Each row comes from the steps of one path. Every step used is in the known rows, and no mark comes twice. Write the path behind each row, first mark first.
Known rows
bini -> fefas -> resi -> zire -> misof: [  7   0  -1   1 -17  -2   0   0 -10  -9  -5 -11 -22 -10  -4  18   5  -8
 -13   6   6   9   9  -2  -2   2  -9   5   0   0  19  -8  19   0]
kovon -> resi -> lolom: [ -5 -12  11  -1  -4   3   7 -11 -12   6  -4   4   1   5  -8  -1  -4   0
  10  -4  -5  11  -2  14  -6  10  -2  -3   6  -7  -2   6  -6  -8]
kepa -> teda: [ 7 -4  2  3 -2  6  3 -5 -4  2  1 -4  0 -2  6  2  5 -6 -2 16  5 -7 -1  5
  8 -2 -2  7 -5 11  9  1 -3  1]
misof -> zire -> resi -> kovon: [  0 -14 -13  17   7  12   0  -2 -14   3  21  -9  -7  -2 -22  -1  -4  14
   2 -10  18   5  -4   4   5  -3  -5  -3  13 -10  -4  10  15 -10]
fefas -> bini -> dafud -> resi -> rurur: [  1  -7  -6  -5  -1  -4 -11   4  17 -10 -10 -13  -9  -1  -8  -1  16   0
  -6  -2  -1  16   4  12  -7   5  12   5  16  -6  -3   4   7  11]
resi -> lolom -> matak: [-13  -7   5  -6 -11  22   9  -9  -7 -11  -3   5   7  -6  -5  10  -2  -1
   8   2 -14   6   4   3  -1   7  -3 -14   8   3   1   3  -4 -10]
matak -> lolom -> resi: [ -4   0   3   7  -2  12  14   0  -8  -2  -7   3  -8  -2   4   2   0  -2
  12   6 -17   2  14   2 -11  -3  -2  -2   9  11  -4   7  -3  -9]
lolom -> resi -> dafud -> bini: [ -6  -8   1  -4   9  12   7  -3  -3  -4  -1   0 -12   0  -5  -1   6  10
  14  -1  -2  12   4  16 -10   8  13   3   1  -4  -4   5  18 -11]
teda -> resi: [ 15  -2   5  -6  -2   1  -9  -4   1  -2  -2  -7  -3   9   7  -2  -8  -5
  -7   0  -1  -5  -2   0   9  -5   3   0 -10  -1  -2   1  -2  -7]
kovon -> kepa: [-9 -3  6  1  6  1 -2 -5  1  9 -4  7 -4  3  1  0 -2  8  4  7  1  7 -8  4
  6  3 -7  1 -3 -3  4 -2 -1  2]
misof -> zire -> resi -> fefas -> bini: [  3  -3 -13  22  -5   6 -15  -3  -1 -10  16 -14  -8 -12 -17   4   8  10
 -12  -3  17  10  -6  13  -3  -4  -4   4  16  -7   8   8  13  -1]
fefas -> resi -> rurur -> matak -> lolom: [  3  -8  -4  -4  -8  12   4   1  -9 -19 -11  -1  -2  -5  20   7   5  -8
  -1  -6  -6  12  18  -2   5   1   0 -16   0   9   0   1  -3   1]
fefas -> resi -> rurur: [  6  -3  -7  -8  -5   5  -6  -4  -8  -9 -10  -6   0  -3   8  10  11  -7
  -5   3   0  13   7   5  13  -1   1  -2   5  -2   3  -6  -2   0]
lolom -> resi -> zire -> misof: [ -8   1  -1  12  -7   5  15  -9  -7  -2   4  -2 -13  -9 -15  18  -1   1
  -9   5   5  -2  -5   1 -18   7  -6   2   5  -1   8   4   5  -1]
bini -> dafud -> resi -> rurur: [  7 -13  -1 -11   9  -4  -3  -5  15  -1  -3  -6  -5   6 -13   1  13   6
   6  -4   1   6   7   6   1   6  15  -6  16  -6 -11   8   9   7]
dafud -> resi -> kovon -> kepa: [-10  -8   2  -2  13  -1   3  -5   2  11   5   8 -16   9 -15 -12   3  10
  14   1   8  13  -4  10  -1   8   2  -4  -2 -12   1   5   9  -3]
zire -> misof: [  2  10  -6   0  -4  -1   2  -3  -3  -1   9   0  -4  -1  -7   4  -5   0
 -13 -10   8 -11   0  -7 -11   2   4   6  -7   3   3   4   2   4]
rurur -> matak -> lolom -> resi -> fefas -> bini: [-11  -5   5  12 -10  15  12  -1  -1 -24  -4  -1 -14  -9  17   1   6  -7
  -2   0  -8   7  17   6 -23   5  -2 -12   3  13   8   9   1   1]
kepa -> kovon -> resi -> lolom: [-10 -15   6   3  -4  14  12 -12 -16  13   0   8  -7  10  -4   1  -2  -2
   8  -2   7  11  -2  16   0  14  -5   2   3  -1   5  10  -9 -12]
fefas -> bini: [ -5   4  -5   5  -9   0  -8   8   3  -9  -8  -7  -4  -6   3  -2   5  -5
 -12   1  -2  11  -3   7  -8  -1  -1  10   1   0   7  -4  -1   5]
misof -> zire -> resi -> rurur: [  8 -11 -16  10   5   8  -5 -11 -10  -1  13  -9   2 -11 -18  14   1  16
   2  -8  12   7  -8   5   9  -4  -2  -3  20  -5  -4  11   8  -3]
matak -> lolom -> resi -> zire: [ -8  -2   4  16  -6   9  19   3 -10   0  -5   0 -11  -9  -6  10   3  -2
   9  13 -14   7  11   4 -13   3  -7  -4  15   5  -2   7  -2  -8]
bini -> dafud -> resi: [  5  -8   3  -6   6  -6  -7   3  22   2  -3  -2  -7  11 -12 -10   6   6
   4  -5   3   1   4   1  -4   3  10  -5   8  -4  -9   6  12   4]
resi -> fefas -> bini -> dafud: [ -1  -3   1   6  -4   0 -10   4  10 -12   2 -19 -11  -1  -3  -1  19  -7
 -18   7   4   7  12  14  -7   6   7   8  12  -7   4   0   6  10]
rurur -> resi -> fefas -> bini: [  4   2  -1  13 -14   5  -9  -2   2 -14   6 -10  -7  -8  10   3  13  -1
 -14  -7   7   4   3  13  -7   5   3  -3   2   4   1  -3   2   6]
matak -> rurur -> resi -> lolom: [  4   0   0  12  -8  22  13  -2  -7   2   6   1  -3   0   6  -2  -5   5
  11  -5   0   2  14 -11  -6   4   1 -18   6  11 -16  -2  -7   1]
zire -> resi -> fefas -> bini: [  2   6  -8  10 -10   1  -8  -2   3 -10  13 -14 -16 -11 -13   6  11  -1
 -18  -2  16   4  -5  14  -7  -5  -3   2   3  -3   2   2   4  -2]
dafud -> resi -> zire: [ -1   0   0   7  -2 -11   0   1  10   2   2   4  -8  -5 -22   1   5   6
   5   2   6  11  -9   5  -9   7   1  -7   6  -8   2   5   8   1]
kepa -> kovon -> resi -> lolom -> matak: [-18 -16   7   1  -8  21  13 -12 -14   7  -3  15  -6   6  -5   4  -3  -1
   9   1   0   9   2  16   2  18  -6  -5   4   0  10  12  -9 -13]
kepa -> teda -> resi: [ 20  -5   7  -2  -4   6  -6  -9  -3   1  -1 -10  -4   7  12  -1  -3 -11
  -8  15   5 -11  -3   5  15  -7   1   7 -14  10   7   2  -5  -6]
gemuri -> resi -> lolom: [  1 -18   7   6 -10  13   4  -2 -13   2  -1  -9   0  -7 -11  19  -2   3
  13  -4  -1  11  -4   6  -6   5   0  -5  14   2  -9  -3   6  -7]
zire -> resi -> dafud: [  5  -9  -7   2   0   4   3  -2  -4   2  18  -8 -11  -3 -17  -1  -1   5
  -1  -8  16   2  -6   5   0  -7   4  -2   0  -4 -13   6   9 -15]
bini -> fefas -> resi -> rurur: [ 11 -10  -2 -14  -7   3  -3  -7 -12 -12 -13 -13 -14  -7  10  19  13  -8
   2   9  -4  17  16   7  13  -3  -2   2   8   3  12  -8  13  -1]
misof -> zire -> resi -> lolom: [  2 -12  -8  13  -4  16  -2 -10 -11  -2  14  -8   4  -6 -21   8  -7  14
   5 -11   9   9 -11   3   2  -6  -7  -7  17  -1  -6  10   9 -13]
teda -> resi -> dafud -> bini -> fefas: [ 20 -10   7 -16   4   2  -7   1  -3  -6  -1 -14 -20   6   3  -2   0   2
   7  -3  -1  10   8  13   7   2  17   6 -11  -6  -2   3  24 -13]
dafud -> bini -> fefas -> resi -> rurur -> matak -> lolom: [  8  -4   1 -15  -4  10   3   6  -6 -21 -18  -5 -18  -9  16  13  10   3
  13 -10  -9  19  25   8   2   8   7 -12  -4   9   4   1  22   2]
teda -> resi -> fefas: [ 17  -1   7  -2  -2   1 -10 -10   0  -6   8 -12  -8   7   5   0   3  -8
 -11   7   4  -5   5   8   7  -1   6  -1  -6  -4   3   3   1  -6]

Write each row's path
[ -3  -8   1  -3  -9   3  -8   4  16 -10  -9 -12  -7   3 -12  -7   9  -1
  -4  -4  -4  18   0   9 -14   3   7   2  13  -2  -4   3   7   2]	fefas -> bini -> dafud -> resi -> lolom
[  4  -8  -8   0  -3  10  13  -6  -7 -11   9  -4  -8 -11  -1  14  -3   4
   2 -17   6   0   4  -2  -1  -3  -1 -21   3  10 -14  12  -2  -4]	zire -> resi -> rurur -> matak -> lolom
[ 12   3   3   2  -9   0 -17  -4   3 -14   1 -17 -12   2   7  -1   7 -12
 -21   7   2   4   3  14   1  -2   5   7  -5  -5   8   0  -1  -2]	teda -> resi -> fefas -> bini
[  9   4   2 -14  -4   2 -10   8   1 -10 -17  -5 -18  -3   6   6   9   5
   6  -4  -2  16  11  10   6   4   4   2  -8   1   9  -8  26  -2]	dafud -> bini -> fefas -> resi
[ 19 -14   5  -3  -5  15   7 -12 -11 -10  -2 -10  -3   0  23   8  -2 -12
  -1   9  -2  -8  11   3  13  -3   4  -7  -9  19   2  11 -10  -2]	kepa -> teda -> resi -> rurur -> matak -> lolom
[-10   6  -2   5  -1  17  10   5   3  -2  -2  14  -5  -5   0  -4  -2   2
   8  12  -8  -3  19 -11  -1   8  -1 -13   4   2   3   1  -4   4]	lolom -> matak -> rurur
[  5  10  -7  23  -9   8  14   5  -4   5  14   2 -12  -7  -5   3  -5   7
  -6  -4  14  -7  10 -17 -14  10   1 -11   1   4  -8  -1  -2  12]	matak -> rurur -> resi -> zire -> misof
[  9 -14   1  -9  -8   4  -3   1 -10 -10  -6 -12 -19  -2   8   2   8  -9
   3   8   0  18  16   6   6  -5   1   7   1   0  10  -8  22 -11]	bini -> fefas -> resi -> dafud
[ 10  -1  -3 -19  -1   3  -7   2  -5 -12 -16  -9 -16  -7   6  16  15   5
   9  -2  -4  21  14  14  10   6   8   1   0  -1   7  -6  24   2]	dafud -> bini -> fefas -> resi -> rurur
[  6  -7 -12  15   2   6  -8  -3  -3   1  13  -4  -1  -6 -17   3  -5  16
   0  -9  14   2 -11   0   4  -7  -6  -2  12  -3  -2   8  12  -6]	misof -> zire -> resi
[ -2 -13   4  -8   6  11   9  -5  -6  -7  -4  -6 -22  -4  -2   7   8   8
  19   4  -4  15  10  17  -9   6  11   6   4  -1   3   4  28 -12]	lolom -> resi -> dafud -> bini -> fefas
[  5  -2  -8  -4   5   4  -1   4   0   1  14  -6 -14  -4 -20  -2   2  14
   4 -16  15   6  -7  11  -2   0  13  -2  -6  -8 -16   7  19 -13]	zire -> resi -> dafud -> bini
[  6  -7   3   1 -14  -2  -1   3  -7  -9 -11 -12 -19  -9   1  16   9  -7
  -4  13   0  18   9   3   5   0 -12   1   6  -2  16 -11  17  -3]	bini -> fefas -> resi -> zire
[  6   2   3  -6  -7  -1  -5  11   0  -9 -15  -7 -20  -9  -3  13  11   5
   4   2   1  22   8  11   3   9  -1   0  -2  -5  11  -8  27   0]	dafud -> bini -> fefas -> resi -> zire
[ -3  -6   8   4   4   6   1 -10  -2  11  -3   4  -4   2   6   2   2   3
   3  21   5   0  -9   9  13   0  -8   8  -8   7  13  -2  -4   3]	kovon -> kepa -> teda
[  1   8  -6   8 -16  -1  -2   4  -6  -6  -1  -4  -8  -6  -9   9   2  -6
 -22   0  11   6  -1  -5  -4   4  -6   2  -4  -5  10  -7   6   2]	fefas -> resi -> zire -> misof
[ 0 -4 -2 -6  9  2  1  8 -1 -1  4 -2 -6  0 -8 -7  6 10 10 -7  2 12  4 13
 -4  9 18  4 -5 -9 -8  5 18 -5]	resi -> dafud -> bini
[  2 -12   8  -4   9   8  -1  -7 -10   7   3  -6 -13  16   3  -7  -8  -1
  -1   5   5   4  -2   7  15   2  -2   0 -11 -11  -1   0   1  -9]	teda -> resi -> kovon -> kepa
[ 14 -15  14 -10   7   8  -5 -10  -5   5  -5  -9 -22   6   9   2   2   5
  10  19   5   9  -1  20  19   2   5  13 -17   3  12   1  19  -8]	kovon -> kepa -> teda -> resi -> dafud -> bini -> fefas
[ 21  -4   8   1  -4   7  -7 -15  -4  -3   7 -15  -7   4  10   2   7 -13
 -12  21   9 -12   4  12  14  -3   3   6 -11   7  11   4  -3  -4]	kepa -> teda -> resi -> fefas
[ -9  -5  -1  15  -5  -1  12  -4 -13  16   7   8 -17   3 -16   6  -3   0
 -10  -2  20   2  -5  10  -7  20  -6  10  -3  -7  14  12  -3  -1]	kepa -> kovon -> resi -> zire -> misof
[  0  -3  -1   0  -4  -6 -14  10  23  -7 -11  -8 -11   3  -9 -11  10   1
  -8  -4   1  12   1   8 -12   2   8   6   8  -4  -1   2   9   8]	fefas -> bini -> dafud -> resi
[  4  -2   7  -5 -10  26   6  -7  -5  -7  -3   1  -3   5   3   1 -12  -6
   5   8 -12   0  13  -6   5   2   1 -16   0   2  -4   3  -8 -11]	teda -> resi -> lolom -> matak -> rurur
[  7 -18  11  -6   4  12   0 -21  -4  -2  -4  -2  -5   4  21  10  -4  -1
  -2  14   7  -1  -8   7  21   2  -4  -6 -14   9  11   3  -7   3]	kovon -> kepa -> teda -> resi -> rurur -> matak
[  1  -3   0   0  -2  23  10   7   1  -8  -1   8 -19  -8   4  -1   3  13
  19  -2  -4   6  27  -1  -3  14  13 -16   0   5  -4   0  20   0]	lolom -> matak -> rurur -> resi -> dafud -> bini -> fefas
[ -6   1  -5   3 -10  27  14  -6  -5  -3  10   3  -7  -8 -18   8  -8   5
   7  -1   2   0   5  -6  -2  -1  -6 -21   8   4 -10   4  -4 -11]	zire -> resi -> lolom -> matak -> rurur
[  7  -2   9   7  -4   3  -1 -14  -6  10   4  -4 -12   3  -2   9  -7  -2
 -15  19  13  -7 -14   5  11   3  -8  10 -16   3  15   1  -3   1]	kovon -> kepa -> teda -> resi -> zire -> misof
[-16 -21  10  10   4  26  26  -8 -14  -4  -1   6 -16   2  17  -2  -4  -1
  14  10  -1   1  13   4  -5   6  -9 -13  -6  16   6  10   0  -5]	rurur -> matak -> lolom -> resi -> kovon -> kepa -> teda
[  7   9  -2  -6 -10  -2  -4   8  -3 -10  -9  -8 -23  -9  -9  16   7   4
  -6  -6   6  13   7   6  -4  11   2   5  -8  -4  13  -5  29   3]	dafud -> bini -> fefas -> resi -> zire -> misof
[  6 -10   6 -11 -16  12   0  -6 -13 -13 -12 -12 -12  -3   7  13   5 -10
   5   6  -7  18  12   4   6  -4  -8  -2   5   7  10  -9  13 -11]	bini -> fefas -> resi -> lolom
[ -8 -19   8   4 -13  22   5  -2 -11  -5  -5  -1   1 -11 -12  23  -3   4
  14  -2  -8  10   0   6  -4  10  -1 -13  15   2  -5  -3   5  -8]	gemuri -> resi -> lolom -> matak
[  6  -6   2  11 -11   5 -10   1  10 -13   4 -16  -9  -2   7   1  17   0
 -17  -8   8   2   9  11  -6   6   7  -4   7   2  -6  -2   6  10]	rurur -> resi -> fefas -> bini -> dafud
[ -2 -20   8  -2  14   4   3  -4  10  12   3  -4 -16  16 -12 -12   9   6
   8  11  12   4   4  11   6   8   5   1   2  -5  -1   6  12   3]	bini -> dafud -> resi -> kovon -> kepa -> teda
[  8 -21   5  -1   2   4  -1  10  -8   1  -2 -12 -21  -9 -11  14   7  12
  22  -5   4  19   8  17  -6  10  16   6   6  -5  -6  -2  35  -6]	gemuri -> resi -> dafud -> bini -> fefas
